Each row comes from the steps of one path. Every step used is in the known rows, and no mark comes twice. Write the path behind each row, first mark first.
Known rows
G > S: [  9   7  11 -10 -11  -9 -24  11   6 -12  10 -12  31  10  -5   8  -5  15
  16   5 -13  20   8   6  13  -8   2 -21   9  15  10  11  -7  -2  11   2
  40   0  15  21  15]
E > D > S > G > J > T > Y: [ -2 -11   8  -6 -15  11   9   7  34  -1  21 -15 -16   1   8   4  17  -7
 -10   0  -1  -1   9 -29   6 -11  11  15  -5   1 -37  12  14 -19  -5  -4
   4   9  -7  22 -38]
S > G > Q > D: [ 18  14  -4   6  -6  -8  24 -41   8  26  28  -1 -25   7   0   0   4 -16
   3 -13   7 -12 -30   4 -21   6   4   3  25 -22 -28  -9  -6  -2  -1   7
 -23  17  18 -16  11]
G > E > T > Z: [ 16   1   6  27   5   2  -3  -9   0  -1 -10   4  34   7  10  -2  10 -14
  21  -5  12  -1 -15  -3   6   6   3 -14  13   8   2  35  12  12  -6  24
  12  -4 -15  25  42]
T > J: [-14   5  -3  -7  -3 -26 -17   2  -1 -16  -7  26  14  16  10   9 -28 -11
 -16   9  -4  37  21  11   8   1 -30 -24  -1  -2 -20 -14 -13  15   4  10
  21   6  -8  22  12]
G > J: [-11 -12 -40  -4   4 -29  16  -6   5 -12  14  18   2  31 -12  -5 -11  20
 -29  -1 -20  19  -2 -29   6  24 -23 -26  19   1 -10   9 -14 -22  26 -12
  -1   4   5  -4  11]
U > V: [  2  16   4   9 -30 -43 -17 -22  18   7   5  -4  -8  -7   8   3 -10   3
  27 -25  17  -5 -18 -20  12   7 -12 -28   4 -21  40  -4  25 -19  28   3
  -2  12  37 -26   1]
Z > T: [ 11  -7 -12  -1 -32 -33   9  22 -14 -21 -26  -8  -7 -20 -11 -13 -11   0
  11   2 -15  -6  18  -9  -8   6 -10 -13  -6  10  30 -11  15  22   2 -14
  15   2  -9  14 -16]
C > T > Z: [ 16 -10  13  26   6 -16  -9  25 -20  -1   0  31  -3  22  15  23 -26   0
 -26   4   7   3   0   5 -11  32   7 -12  10  -2  23  22  24 -10  -9  12
   5   1   0   4  27]
C > T > Y > H: [ 18 -12  -4  -4  12 -11  11  21  -4 -26  11  19 -11  12   8 -10 -25   0
  -8 -11   8   2  19 -39  -4  23  11   1  -3   3  22   5  11   7  -9  16
   1 -17   2  19 -11]
G > E: [ 11  -6  13  10   2 -17  -7 -23   0 -16 -13  -3  38  10   2 -23   8 -24
  34  17  11  18  -8  -8  27   8  -4 -27   7  -8  -1  14 -10  -2   6   3
   5  -4   6  14  19]
K > T > S > D: [  5   7 -16   4  18   0  16 -20  11   7 -13   7  24  25   7 -18 -15 -22
  23  16  12  -3  37   2  12 -16   5  14  -5  27  24  -6  16   9   9  19
   4 -22 -15   1  -6]
V > M > T > Y: [-13   6 -14 -12  12  -6   1  10  22 -29 -26  37 -13 -19 -12 -19   3  29
 -20  -9  -6  -1  28  25  -3   8  11  -7 -21  -3  35  -9 -17   6  20  -8
  20  11   0 -22   7]
R > T > E > D > Q > G > S: [ -4   1  12 -22  30  14  14  23  -4 -15  -8   4  15 -16 -10  38   4   7
   9  19 -11 -14   2  14  -7  -8  -9  28 -27  -9  -1 -10  25   1  14 -17
  17  -4 -33  14   8]
T > S > G > E > D > Q: [  8 -15   6  31   3  11   1 -17  -1   7   8 -14  -8 -10   8   5  17 -24
  27  13  16  23   0  -2 -14 -14  35   9   3 -15 -11  10  -3  15  -5  19
 -19  -3 -17  -3  24]
Z > T > S > G > E > D > Q: [ 10 -24   2  27 -17   1  16  13 -20 -14 -14 -22 -19 -34  -2  -1  10 -18
  24  14   3   3  22 -10 -19 -18  30   2  -8  -2   8  -6  25  37  -7   1
 -10  -3 -34  13  -1]
U > V > M > T > E > D: [-12  11   7   6  -9 -19  -8  -7  25  -5 -17  11 -22 -22   6  13   6  19
  15 -13  17 -19  -8   3  12  -9   8 -22 -14 -33  44  -4  34 -11  31 -12
   0  20  20 -39   6]
D > S > T: [  0  -4  23  -7 -29 -15 -19  38  22  10   3 -18  -3  10  11 -13  32 -21
   7   5   1   8  16 -11   4  30  -8 -14  -6  24 -13   1  -2   5 -18   7
  25   3   3   7 -19]
D > S > G > J > T: [ -4  -9  10   3 -12 -12  -4  19  20  22  15  -7  -6  13   0 -11  50 -13
 -13 -10 -14  24   0 -29  -3  31  10 -17   5  12 -39  24 -12 -14 -16  15
  -1 -16   7   5   0]
E > T > J: [  1  12 -20  -2  -2 -10   0  14   6   8  -7  14  15   5  12  25 -13  -2
 -16 -22  -8  11   3 -12 -16   3 -26   0   6  22  -5   9  15  29  -1  13
  42   6 -27  44  15]
J > T > S: [  4 -17  11   1  -4  19 -10  28   1  -4 -24   0   4  -5  16 -22  -5 -16
  12  14  24  14  14 -10 -11 -11  16   7 -28 -12  16  23 -15  23  -8  -9
   1  -8 -12  27  -9]
K > T > E > D > S > G: [ 14  -3   3  -8  17   1  23  -9  15   2 -11   9   4   8  -1   3  11 -24
  20  18  -6  -9  22  -7   6  -6  -2  28  -6  11   1  -3  24   1 -15  24
   8 -19 -37   6  -3]
D > Q > G > S > T: [-13  -7  21  -7   3  21 -20   5 -32   3  22  -6  -7 -31 -16   8   4  21
 -23 -10   2   5  -8  29 -16  -9  -3   6   4  12   8 -28 -15   2   0  16
  -2  -8  12 -19  12]
V > M > T > Z: [-12   6   0   0   5  -7  -7  22  11 -15 -33  40 -19  -7  -6  -3   0  31
 -30  -5  -1  -7  14  50  -8   8   2 -10 -12  -2  34   3  -9   2  16  -6
  16  20   5 -36  26]
H > Y: [-14  23 -20 -42  -2 -41   1  -3  21 -18   2  -5  37  17  12 -27   1 -10
   7 -23 -27   6  -3  -7 -17   6 -36  -2 -17 -12  41  -2 -32  -1  11 -14
  32  19  23  16 -10]
M > V: [ 33  -5   6   6 -22 -28  -3 -20  15  -9  -8  -4  -8  20  -1 -11 -26   7
  -3 -23  -9  36  -6 -11  23  21   3 -32  -1  -4  25 -32  10 -11  35   9
  -4   9   6 -41 -26]
G > Q > D > E > T > J: [ 11  -7   4  -7  21  34  14 -18  17  -1   9  -1  10  57  30   2 -48 -13
  -5  14  17 -27   5 -17  -5  15  -5 -23  -4 -13 -46 -16  20   0   5 -17
  -6  15  -4  13   9]
Q > G: [ -8  15 -18  -3 -11 -24 -23  -8 -23  17  -6   5  23 -18 -26 -19   4  11
 -12 -14 -24  -3 -34  18   2   2 -28   9   2  11  13  -5 -27 -20 -12 -13
  -8 -13  31 -13   4]
S > G: [ 16  17  -7   6 -23 -37   5 -24   2  28  16   0 -24 -21 -15   4  23  -5
   4 -20  -4  14 -30   6 -14  12  -5  15  32  -8  -1   5 -21   0  -8  19
  -9   4  17 -18   9]
B > K > T > S > D > Q > G > J: [ -7  -8 -21  -1  37  31  26 -14   2  -8  23  26   2  27 -30 -18 -31 -29
  -3  -3 -16  20  23 -13  11   0   3 -14  17  45  15 -17   7  -2  16   2
  -4   3 -15  -8  30]
K > T > E: [ 14  -2  -9 -12  23  -9  19 -11   4  -8 -20  22  16  12  -5  -9  -7 -15
  22  17  -7  -5  25  -2   5   5 -14  16  -8  11  24  -7  10   7  -6  24
  11 -24 -32   2  11]
S > T > Y: [  6   8 -11  -2 -22 -14   4  -1  13 -14  17   8 -21 -33  -6 -21   1   0
   9  -2  20  -7  19   0  -2   6  -4  19   6   3  17 -19 -22  29 -10  19
   8  13 -15   4 -19]
Q > G > E > D > S > T > Y: [-10   3   6  13  -4   5 -20 -13 -11   4   0 -10  36 -30 -15 -27  31 -13
   9   6  -3  -9 -20   4  27 -16   1   8  -5   8 -16   2 -13 -14 -28  -5
 -13 -16   8   8  -5]
M > T > Z: [-11  27  13  25 -13 -14 -17  17 -22  20 -18  19 -14  14  15  12 -14  29
 -32  -9  23 -10  22  29  -7  25 -22  -6 -14   1   7  16  -8   1  -6   5
  -2  10  -1 -22  12]
D > Q > G: [-13  -9   8 -11   7  10 -14  -5 -30   3  13   2 -11 -20 -14  -2  -8  20
 -31 -19  -6   5 -13  22 -23   5 -15   6  -1   6  10 -30 -16 -10   8  10
 -12  -8  20 -29   7]
D > Q > G > J: [-22 -18  -8  -7  16   9  -2  -7 -30   0  21  10 -12 -10 -19  -1  -7  29
 -47 -17 -12  10 -12   9 -19   9 -16  -3   6   6  -2 -25 -17 -18  14   6
 -21 -11  15 -31  13]
S > D > Q > G > E > T: [-16  18  -8  -3  15  18   4 -33 -13  22  20 -19  16   7  -3  -3   7  11
  -6 -19   8 -13 -21  31  10 -23   6   5  22  19  -4  -8  -3   0  20  11
 -21 -15  35 -14 -11]
J > T > E > D: [  6 -16  15 -18   3  24   5  23   3 -14 -22   0  -5  -7  10  -4  -2  -8
  13  19  14  -5  -2  -3   0 -19   7  22 -23 -27   3  21  -6  17 -13 -15
   1  -3 -19  32 -22]
Q > G > E: [ -7   7  -3  11   1 -15 -25 -22 -27   9 -13   1  46 -19 -23 -28  21  -7
   9   2 -12   3 -38  13  22  -2 -13  -6   3   4   1   7 -26 -17 -17  -7
 -15 -22  25  -4  19]
M > T > E > D > Q > G > S: [-17  13  18   6  12  18  -9  18 -31  12 -15  -6  -3  -5   5  28   7  30
 -17  10   7  -9  17  18   0  -4  -4   9 -26 -10 -11   4  -2   5 -10 -13
  -1  -4 -17  -6  -2]
Z > T > C: [ 30  -3 -26  -8 -18 -33  12  26 -19 -25 -38 -10  -2 -26 -16 -15 -15   9
   7  -5 -30 -18  26  11 -18   8   5 -29   2  -1  30 -22   3   3  -9 -31
  15  11 -14   6 -28]
E > D > Q > G > S: [ -8  -7  18 -15  -4  24  -5  -3  -5  -7  19 -18 -10 -14  -3  24 -21  17
 -19  -1   0  -9  -7  14  -3 -36  -8  21   0   3  -5 -20  17 -18  14 -15
   8  17  10   1 -23]
Q > D > E: [  5  13 -12  -9   1  23  -7 -22  -5  -9 -22  -5   1  32  35   9 -44  17
   7  26   5 -18  -6 -32  21  14   1 -19  16 -21 -30  -3 -14 -16  -6 -32
 -12  11  23  -1 -26]
E > D > Q > G: [ -8  -9  11 -15  -5  17   1  -8  -5  -4  14 -15 -20 -14  -2  18 -24  13
 -23  -3   3 -11 -12  12  -6 -28 -17  27  -1  -1  -2 -25  16 -20  16 -17
   0  20  11  -6 -29]

Write each row's path
[-21 -27 -22   4  22  19  18   7  -2  -8  11  10  -3  24   4 -12  -5  12
 -29  10  10  17  12 -24   0  -3  12 -15   1  -5 -15  18 -15   0  21  -7
 -22 -11  -7   6  -1] -> G > J > T > S > D > Q
[  3   0  24  14  -9 -10 -16  10  18  22   6 -12  17   7  10  -1  57 -35
  10  -7  -8  29   1 -18   4  24  12 -21   5  17 -46  23   0   4 -26  31
  14 -18  -6  21  18] -> D > S > G > E > T > J
[-14   1 -17  11  10  18  -9 -10  -8  11  10 -18  10  18   7  -7  -8   1
   9   2   5   8  10  23  -7 -21  25   5  -3   9   5  -6  -9  11  14   7
 -21 -13  14 -16   1] -> T > S > D > Q > G
[ 14   3 -28  11  -3   2   4  18  11  14 -10  -7  12   4  11  12  -4  -2
  10 -20  -6   0  -1 -23 -31   4   2  14  -2  22  19  23  18  27   1   5
  32   2 -26  31  18] -> E > T > S
[ -8  21  -2  -3   0   6 -34 -11 -20  25   7 -18  49  -3 -21  -5  10  23
   1   0 -19  -7 -28  29  31 -16   3   0  13  23  -6   7 -24 -21 -14 -11
  -9 -28  40  -6   5] -> Q > G > S > D > E
[-25 -11 -19  -1  11   8  -6  13 -18   9  -3   6  21  -7 -22 -15  24  13
 -31   3 -26  -3 -26 -10   9  -4 -10   4  -9   2 -23  16 -20 -25 -21 -22
 -23 -24   5   5  -1] -> Q > G > J > T > E > D > S
[-13   9  14   2   8   9   3  14 -20   6 -18  -2 -19   6  14  26  -3  23
 -16  10  15  -9  24  10  -6   8 -12  10 -26 -17  -8   2   4   9  -2 -12
  -2   6 -21 -10 -10] -> M > T > E > D > Q
[-16   3  15  14  -3   1 -24  -7 -18   9  -9  -6  39 -22 -10 -13  29 -21
   2  16  -1   1 -23  13  30 -20 -11  -1  -2   7 -28   2  -8 -10 -29  -9
  -8 -12   5  13   0] -> Q > G > E > D > S > T > J
[  6 -18  29   4   9  14   4 -24   3 -23   1 -14  14   3  11  -1  -5 -19
  20  21  23   8  -3  -6  23 -18   3 -11   3 -14 -12  -1  14  -7  16  -3
   2  11  -2  14  -1] -> G > E > D > Q
[ -7  16  -4  -3  -9 -10 -35   1 -23  12   2  -6  42 -19 -28  -8  11  20
  -5  -7 -29   3 -27  23  12 -13 -10  -1   5  20   9   4 -23 -18 -12  -8
   8 -17  30   1  16] -> Q > G > S
[  6  27 -17   6   1  15   1 -12   0   5 -14 -14   8  12  30   7  18  -4
  12  -3 -16 -14  -9 -26   1   2  25 -33  20  -8 -43   8  -6 -13 -21 -14
   1  11  14  14 -22] -> Q > D > S > G > E > T > C
[-11  15   3   1 -14 -22  -7  -5  28 -13  -9  15 -33 -23   4 -11   1  24
  13 -34  24 -19   3  -9  11  -3   5 -25 -15 -19  51 -10  19  -2  29   5
  -6   8  32 -45   0] -> U > V > M > T > Y > H
[-13  27 -10  -3  -5  -4 -31 -12 -20  21   9 -15  47  -9 -26  -8  15  22
   0  -8 -24  -5 -30  36  24 -26  -2  -1  14  25   4   5 -23 -17  -6  -8
  -1 -20  43  -3   3] -> Q > G > S > D
[  2  -2 -12  11   6  15 -11  -8  12  12  -3 -22  19  40  18  -6 -18  -4
  26  23  11   5  16   2  15   0  28  -2   1   5  -6  11  -9   8   5  -4
 -16 -13   8  -6  -2] -> T > S > D > E
[ 19   7  12  19 -12 -18  11 -40   6  17  13 -10  -7 -22  -8   5  34 -24
  23   1  13  12 -35   0  10  -9   9  12  32 -17 -20  15  -6  -4  -9  14
 -14   7   5  -1   8] -> S > G > E > D
[ 10  -3  14 -16 -25   0  -1  25  28  -2   1 -28 -11   4  13  10   2 -11
   1   9   0 -16  12  -1   7  -9  -4   4  -1   6 -17  -8  20 -19  -8 -27
  27  33  -4  14 -53] -> E > D > S > T > C
[ 15 -22   3  23  14 -12  -5  29 -15  -1  -9  12  12  21  18  14 -17 -19
  -2  19   6  21  13 -24 -11  25  23 -11  -7  -6  22  19  23   2  -4  -8
  11  -8 -11  20  15] -> C > T > S
[ -2 -14  -4 -16  14  20   6   1  -9 -14   3  -6 -11  -2  -4  21  -7  10
   5  13 -18  -9  -9  15  -9 -14   0  23  -8 -20  -4 -11   2   2  -4  -1
  -8   0 -16  -6   1] -> T > E > D > Q > G
[  3  -2 -21   3  -4 -11  29 -14   3  10  29  12 -41 -16 -16 -14  25   8
 -16 -25   6  10 -19 -27 -10   4   6  16  27  -9 -20  18 -33   8 -11  25
 -35 -13   2  -7   1] -> S > G > J > T > Y > H
[  1 -15  -9  -8   6   4  12   8  15  -6   8 -10  -7  20   1  19  21  -3
  11  17 -27   3  -4 -13   1   4   8   8  -1 -16 -31  14   6  -4 -11   2
  -3  -3 -22   7   3] -> T > E > D > S > G > J
[ 10  -6  25  -1 -14 -14  -7   9  31  27  26 -18  -3  26   1 -14  39 -31
   2 -13 -10  11   1  -8 -12  37   6 -15  -2  13 -35   4   3 -12 -12  20
   4  -7  12  -5   9] -> D > S > G > Q
[ 11 -11 -16  24 -19  -5  20  10 -16  -9 -15 -15 -17 -16   1  -9  -3 -16
  22  11  -5 -10  19 -11 -26  -8  25  -8  -8  -6   4  -9  19  36  -8  -9
 -12   1 -23  10   0] -> Z > T > S > G > Q > D
[ 15  -2 -10   2  25  29  32 -20  17  -8  17  26  -9  30 -16 -16 -37 -50
  18   1  -7  12  22 -23   0   4   7 -14  13  28   8 -17  14   7   6   0
   4  21 -22   2  32] -> B > K > T > S > G > Q > D
[-15 -19   9 -14   2  28   9  -2  -7  -6  15  -7 -21 -13  -2  16 -19  16
 -35  -1   7 -10 -10   0  -4 -31 -12  23  -4  -6 -12 -14  13 -20  14 -21
  -8  14   3   1 -31] -> E > D > Q > G > J > T
[  9  17 -17   3   4  36  -3 -14  -5   1 -20   1  -2  30  39  23 -43  25
  -2  11   6 -32 -10 -29   7  12   5  -9  19 -10 -28  11   1  -5 -14 -18
  -7  12   8   6 -10] -> Q > D > E > T > Z
[  3 -23  21 -20   9  37   6  23  -2 -16 -15  -1 -14 -12  13   1  -4  -4
   5  17  18  -3   3   0  -8 -20  10  21 -23 -29   2  11  -4  18  -8  -7
  -4  -3 -21  25 -20] -> J > T > E > D > Q
[  5  -6  22   4 -12  14 -13  24  -4  -3 -14  21 -10  -3  13 -13 -15   3
 -12  -2  25  -5   2  20  -9  -4   1   6 -11 -10  17  27 -15  11 -14  10
  -4   0  -1  12   2] -> J > T > Z
[-12  15   8   9 -15 -31 -15  -7  24   1 -18  16 -19 -22   3   2   5  19
   9 -23  20 -12  -7   2  11   2   2 -33 -10 -23  52  -5  26 -14  35  -8
   4  18  33 -44   9] -> U > V > M > T
[ -1  -6   6  -5  -9   9   7  12 -12   2   6  -6 -30 -33  -6  14  12  -2
   7  19  13 -19 -12  22  -8 -15  -7  35   6 -12   1 -18  -6  28 -21   1
  -5  14 -23  -8 -11] -> S > T > E > D > Q > G
[  7   9   7  16 -32 -15  -6  16  -3   8   7  13 -33 -15   3   3  -5   1
  -4   2  27 -16  -3  34  -9   6 -16  13  20   4  16  -2 -11  24 -17  22
   1  26  -8 -16   7] -> S > T > Z
[ 15  -6   0 -13  19  19  27  -3  23 -10  15  21 -10  20 -25  -5 -12 -46
  20   1 -24  17  18 -21  12  10   0  -3  14  34   5  -6  18   0  -6   8
  15  12 -29   7  23] -> B > K > T > E > D > S > G
[-12  14  -6 -18   6   5   8 -28   1   8  25 -17  -6  25   6   0 -15  13
  -5 -13  11  -4   0  31   7 -14   3  -1  22  11   3 -20  -4  -1  35  11
 -12   1  40 -22 -25] -> S > D > Q
[-11  27  -6   8  -3 -13  -5   0  -6   0  -9  14  -4  -6   6 -12  -8  27
 -19 -14  16  -1  43  -7   0  24  -9  -1 -28   1   7  -2 -19   6   0   2
   3  -3  -7  -3 -15] -> M > T > Y
[  5   0  16  -9 -27  -6   0   5  31  10  14 -26 -15   8   9  15  13 -14
   2   0  -6  -1  -4 -13   6  -8  -2  14   3   6 -27   5  22 -22  -3  -9
  16  19   8  12 -35] -> E > D > S > G
[ -8 -13   7  -5  20  30  -2  -8 -26 -10  17  -3  -7 -25 -10 -16   1  14
 -13 -28   7  -3  -9   1 -17  -5  -1  11  -3  14   3 -20 -12  10  -3  31
 -21 -25   6 -13  12] -> D > Q > G > E > T > Y > H
[ -1 -14  -9   7   6   4  29 -14  -4  15  26   9 -41 -19 -12  15  28   6
 -21  -7   3  12 -25 -12 -17  -2  12  19  26 -24 -29  14 -16   0  -6  15
 -32  -4 -12  -8   7] -> S > G > J > T > E > D > Q
[  4   6  10 -18  16  -6  23  21  17  -3  -9   1   3  -5  -3  34  21 -12
  18  17 -11 -11   2  -1  -8  10  -8  28 -23 -11 -12   2  27   1   6 -14
  16   0 -35  15  -1] -> R > T > E > D > S > G
[-10 -21 -14 -12  20  20  12  -1 -10 -17   8  -1 -11   4  -7  22  -6  17
  -6  15 -22  -6  -9   5  -7 -10  -1  17  -3 -21 -14  -7   2  -4   1  -4
 -14  -1 -21  -6   6] -> T > E > D > Q > G > J
[  1  10   0  -6  21   2  11  12  14   5 -16  -4  24  18   9  15  -8  -8
  21  22  13  -8  19   1   5  11   3  15 -21   4   2   2  18   4  23 -21
   4  -9 -18   7  -2] -> R > T > S > D > E
